Each row was made from one small tree. The marks that hang from a mark follow it in brackets, in the order of their numbers. Every link used is in the known rows. Write each row's tree.
In the rows, 128 means zero.
Known rows:
z_198{z_182}: [108 123 132 146 113 132 125 123 150 143 137 102 143 127 120 133 125  93
 135 136 147 126  86 109 146  96 156 109 135 137 107 118 146 152 155]
z_482{z_754{z_586{z_905{z_22 z_649 z_850}}}}: [104 141  87 152  89 110 122 132 176 141 129  64 143  73 150 158 116 128
 172 143  82  91 103  72 131 165 166 152  95 150  94 122  96 151 101]
z_649{z_182 z_905}: [104 127 129 171 115 119 132 121 123 144 134  73 158 123 119 154 139 105
 117 111 147 157  99  93 150 121 157 160 118 132 121 108 130 142 147]
z_805{z_905{z_22 z_649 z_850}}: [ 85 126  92 135  96  73 111 164 184 147 146  56 172  94 140 143 116  94
 136 137 103  87  85  91 151 142 172 152 105 153 128 154 148 128 121]
z_905{z_586{z_754} z_850}: [ 75 136  90 183 138 115  77 154 164 110 125  70 128  87 172 144  97 111
 159 138 107  90  79  89 114 166 171 131 117 158  99 129 116 116 115]
z_905{z_22 z_586}: [ 99 121  83 140 117 101 119 141 193 123 120  84 127  81 153 161 112 100
 164 129  94 110  94 133 114 144 172 128 118 180 100 154 123 118 136]
z_956{z_182{z_13}}: [134 123 173 139 120 109 125 105 136 129 176 143 142 145 152 124 119  77
 128 130 138 115 124 124 137 100 186 117 145 135 128 133 139 161 136]
z_649{z_182}: [116 128 133 154 107 133 119 125 149 145 154 102 136 118 136 139 124  86
 124 120 119 135  98 113 140  95 156 139 132 134 114 111 136 128 146]
z_805{z_905{z_586 z_649{z_182{z_13}} z_850}}: [108 121  97 171  99  90  83 181 152 158 135  44 175  97 142 147 113  92
 143 126 136 119  82  88 134 131 188 135 118 141 101 158 135 133 124]
z_482{z_754{z_586{z_905}}}: [105 124 117 148  91 130 137 122 138 150 115  82 138  97 138 164 103 140
 184 145 104 119 109  93 126 164 157 148 107 131  84 107  97 153 115]
z_27{z_52 z_78{z_754{z_586{z_905{z_22 z_649}}}}}: [ 89 101 144 111 149  93 162 159 143 137 165  48 148  90 151 171 147 133
 153 135 133  92  67  64 148 170 163 141 178 163 143 148 116 165 150]
z_373{z_754{z_586{z_905{z_649}}}}: [110 131 124 136 110 117 121 128 142 139 109  71 144 101 150 142 103 150
 207 141  98 110 118 106 125 146 178 142 129 136 113 132 113 151 112]
z_805{z_905{z_22 z_649}}: [ 93 108 100 116  92  79 135 157 171 156 141  63 174 101 129 146 116  95
 148 135 108 110  99  99 150 136 173 149 107 149 124 158 148 144 140]
z_121{z_905{z_586 z_649}}: [102  99  94 131 111 100  89 147 138 132  93  76 168 112 129 147  96 130
 166 134  98 115  91 109 133 192 180 135 113 147  86 153 128 148 150]
z_27{z_52}: [ 94 112 171 143 127 122 138 132 126 136 136 112 155 147 169 133 133 100
 150 152 133 131 102 127 127 151 165 138 148 122 125 113 148 132 161]
z_754{z_586{z_905{z_649{z_182}}}}: [125 128 133 132 108 124 106 154 151 164 100  41 153 101 132 159 125 137
 181 131 110 128 113  96 121 115 172 152 135 140  90 134 117 158 132]
z_22{z_905{z_649{z_182} z_850}}: [ 98 150 109 148 121  99  84 156 173 149 159  79 169 115 104 141 115 109
 146 128 122 124 102  96 150 120 145 149 107 143 126 115 149 126 122]
z_202{z_905{z_22 z_586{z_754} z_649}}: [ 75 111  67 140 111  91 113 158 174 120 140  61 153  77 147 135 126 104
 179 135  93 103 100  75 138 152 175 150 106 189 127 158 123 157 129]
z_754{z_586}: [108 124 140 127 122 128 121 141 151 143  97  86 118 113 144 158 106 132
 176 148 124 119 117 142 102 129 150 134 141 134 103 131 117 134 123]
z_373{z_754{z_586{z_905{z_22 z_649 z_850}}}}: [102 149 103 144 110 106 111 131 171 128 123  66 137  82 164 144 110 144
 193 139  85  85 102 101 127 148 186 148 124 154 120 137 113 140  96]
z_905{z_22}: [ 97 125 113 120 108 106 141 118 187 127 153 108 131 102 152 140 124  96
 138 134  93  99 104 133 137 129 156 138 127 167 124 134 139 122 135]
z_22{z_905{z_649 z_850}}: [ 89 139 113 130 124  92  90 153 173 144 146  85 169 122 107 136 106 124
 162 140 118 112 115 107 145 144 136 142 108 146 127 122 150 124 122]
z_482{z_754}: [100 116 109 150  89 126 144 104 146 135 150 123 137 110 140 138 102 101
 149 143 100 115 113 100 141 162 141 130  97 129 107 104 113 137 129]
z_586{z_754 z_905}: [ 77 117 140 136 116 127 125 119 125 137 145  69 163 116 155 134 113 134
 170 132 106 111  98  66 153 159 178 164 133 148  98 110 133 160 143]
z_121{z_806 z_905{z_586}}: [ 79 105 110 131 122  91  75 114 117 103 113  85 147 120 131 167  80 150
 154 128 142 109  79 129 137 221 168 151 132 132  85 149 114 138 125]
z_586{z_754 z_905{z_22 z_649{z_182} z_850}}: [ 86 153  87 160 112 105  96 142 186 128 180  33 168  69 171 130 141 103
 137 118  76  76  74  24 164 134 200 176 114 177 114 124 131 155 121]
z_22{z_905{z_586 z_649{z_182} z_850}}: [100 147  84 163 128  94  66 175 178 147 131  58 166  98 104 158 106 114
 166 125 123 131  94  95 131 129 158 141 100 154 107 129 136 123 123]
z_78{z_754{z_586}}: [106 116 105 126 117 121 140 120 146 140 133 103 120  91 130 164 110 136
 173 135 143 109  90 115 124 139 141 122 145 132 105 134 108 138 130]
z_905{z_22 z_586{z_754} z_649{z_182{z_13}} z_850}: [108 158  51 183 123  95  79 162 214 111 188  48 140  47 196 127 140  68
 127 121  90  69  75  59 128 129 209 137 115 191 115 163 114 133 108]
z_22{z_905}: [ 85 123 138 117 124 109 123 130 145 150 139 110 158 139  99 151  98 133
 172 138 138 141 114 138 141 139 134 145 122 138 117 109 152 128 137]
z_905{z_22 z_586{z_754} z_649{z_182} z_850}: [ 96 160  35 189 127  92  71 171 222 110 163  33 137  39 179 139 131  72
 134 118  74  72  67  47 128 127 202 145  95 188 117 154 114 130 113]
z_22{z_905{z_586{z_754} z_649{z_182{z_956}} z_850}}: [ 86 154  78 179 131  98  67 170 171 140 155  44 164  93 115 151 105 110
 165 140 131 119  79  82 136 152 173 150 102 157 107 125 138 139 121]

Which tree is each row?
[ 90 114 122 129 113 114 115 134 139 141 147  51 179 107 152 121 119 126
 172 133  92 106 112  44 157 158 181 158 120 151 104 127 131 172 148] -> z_586{z_754 z_905{z_649}}
[ 76 140 107 157 121  89 126 124 167 118 135  73 152 106 145 152 136 116
 119 128 120 103  96 103 147 161 153 159 113 164 133 122 133 121 120] -> z_649{z_905{z_22 z_850}}
[114 143  96 169  89 125 111 136 157 151 130  62 145  80 141 157 115 124
 166 136  94 108 100  64 132 146 166 153  97 133  89 110  95 153 106] -> z_482{z_754{z_586{z_905{z_649{z_182} z_850}}}}
[ 64 141  74 182 139  89 111 142 165 106 124  45 146  79 160 163 124 120
 140 125 120 101  78  78 131 183 177 159 102 177 118 134 114 129 116] -> z_649{z_905{z_22 z_586{z_754} z_850}}
[ 94 135  95 141 108 109 121 133 172 137 176  39 171  77 160 132 140 103
 150 116  81  97  87  33 164 129 201 176 117 171 112 129 131 171 141] -> z_586{z_754 z_905{z_22 z_649{z_182}}}
[ 99 137 108 165 113 108 143 120 155 136 151  68 151 100 130 160 149  96
 108 107 130 140  88  95 154 116 168 168 115 156 128 117 131 138 140] -> z_649{z_182 z_905{z_22}}
[ 87 123  67 151 103  68  92 183 189 143 119  36 168  77 140 160 106  98
 156 132 103  94  77  90 133 152 185 143  98 163 109 168 135 126 120] -> z_805{z_905{z_22 z_586 z_649 z_850}}
[ 64 145 110 150 117 109 110 126 171 119 166  60 153  86 177 138 125 124
 149 130  86  72  73  59 156 161 187 174 126 175 109 115 133 142 116] -> z_586{z_754 z_905{z_22 z_850}}
[ 95 152 101 156 108 106 103 134 179 128 199  44 170  75 184 118 148 101
 132 120  89  72  81  34 164 134 205 170 130 178 114 131 131 159 120] -> z_586{z_754 z_905{z_22 z_649{z_182{z_13}} z_850}}
[145 122 103 162  98 110  95 153 160 149 152  62 157 101 144 130 130  77
 149 139 130 128 110 116 124 131 185 111 132 157  92 160 129 150 149] -> z_905{z_586 z_649{z_182{z_13 z_956}}}
[ 68 130  96 188 141 102 100 144 134 114 109  50 151 101 149 157 114 128
 149 129 137 118  90  76 128 186 166 151 107 153 110 124 114 132 124] -> z_649{z_905{z_586{z_754} z_850}}
[ 93 150  89 169 136  99  73 166 166 136 166  60 163  94 134 140 112 112
 163 128 135 118  92  79 133 139 175 144 114 157 110 132 132 138 114] -> z_22{z_905{z_586{z_754} z_649{z_182{z_13}} z_850}}
[ 84 151  76 173 139  98  68 175 173 136 147  50 162  88 119 151 104 113
 168 126 123 119  85  69 133 140 170 150  98 155 111 126 131 134 118] -> z_22{z_905{z_586{z_754} z_649{z_182} z_850}}
[110 118  88 150  85  96 113 150 171 137 163  66 158  90 137 133 147  85
 156 138 121 116  96 111 143 130 182 142 129 190 118 162 135 155 133] -> z_202{z_905{z_22 z_586 z_649{z_182{z_13 z_956}}}}
[ 91 155  87 204 128 103 111 133 157 112 174  51 145  77 178 150 151  96
 109 110 146 111  67  74 138 143 200 162 127 176 115 134 114 136 111] -> z_649{z_182{z_13} z_905{z_22 z_586{z_754} z_850}}
[ 92 152  76 201 124  98 101 146 173 123 129  42 145  77 142 174 140  98
 115 105 125 127  67  84 137 133 180 162 104 171 112 127 118 120 121] -> z_649{z_182 z_905{z_22 z_586 z_850}}
[ 89 128  98 197 133 119 117 141 121 131 123  44 152  96 135 165 128 109
 138 109 147 155  82  67 135 141 182 161 110 145 106 118 113 150 143] -> z_649{z_182 z_905{z_586{z_754}}}
[ 80 163  71 218 122 102 102 142 163 118 156  24 143  75 148 168 141  93
 113 127 141 110  48  76 142 163 198 171 111 176 109 123 125 139 120] -> z_649{z_182{z_956} z_905{z_22 z_586{z_754} z_850}}
[110 129  79 162 122  94  62 173 189 127 107  57 151  88 150 135 108 100
 160 135  91  95 110  94 116 151 162 113 105 159 103 154 119 118 126] -> z_905{z_586 z_649 z_850}
[114 154 117 167 102 120 101 132 150 141 129  56 142  96 150 144 112 135
 184 145 108 100  92 103 131 143 188 149 132 140 111 125 119 147 102] -> z_373{z_754{z_586{z_905{z_649{z_182{z_956}} z_850}}}}
[101 136 106 128  98  91  99 141 193 138 143  54 175  93 149 134 134 115
 149 128  73  83 103  77 157 143 172 154 118 176 109 137 139 137 127] -> z_586{z_905{z_22 z_649 z_850}}
[105 132  83 127 108 101 121 131 175 141 139  64 143  68 136 166 125 141
 174 128 117  84  80  79 139 144 160 139 136 157 102 144 109 145 120] -> z_78{z_754{z_586{z_905{z_22 z_649 z_850}}}}
[101 111  79 149 131 106  94 163 165 127 122  54 152  85 155 131 105 100
 178 137  96 108 114  70 117 158 178 122 103 157 103 155 114 152 145] -> z_905{z_586{z_754} z_649}
[ 71 125 106 143 142 108 107 149 143 137 128  81 150 112 113 162  87 137
 193 136 139 140  96 112 124 161 159 146 112 151 102 121 134 137 132] -> z_22{z_905{z_586{z_754}}}
[ 77 143  93 143 114  98 102 139 184 124 168  41 170  77 173 125 133 116
 152 130  72  66  88  36 160 159 192 170 114 178 115 131 132 154 122] -> z_586{z_754 z_905{z_22 z_649 z_850}}
[ 84  97 162 122 159 109 164 153 123 132 159  79 127 110 151 170 131 129
 147 142 155 101  70  92 135 167 144 128 187 144 146 134 116 151 149] -> z_27{z_52 z_78{z_754{z_586}}}
[126 162  96 158  89  95  99 135 213 130 211  74 149  86 170 113 156  59
  99 141 102  66  89 106 150 118 183 137 135 178 128 148 146 129 117] -> z_905{z_22 z_649{z_182{z_13 z_956}} z_850}
[118 120 138 118 110 118 110 153 151 159  90  47 153 105 134 156 118 148
 194 140 108 119 123 105 118 136 165 147 135 142  91 139 117 156 131] -> z_754{z_586{z_905{z_649}}}
[101 131 134 141 111 124 127 118 133 136 107  84 134 107 153 150  99 155
 205 140 107 115 108 120 124 147 176 145 136 135 110 123 114 144 108] -> z_373{z_754{z_586{z_905}}}
[ 76 141  81 155 142  91  72 171 172 132 134  57 164  96 123 148  95 128
 183 139 119 110  98  81 129 165 161 142  97 157 111 133 132 132 118] -> z_22{z_905{z_586{z_754} z_649 z_850}}
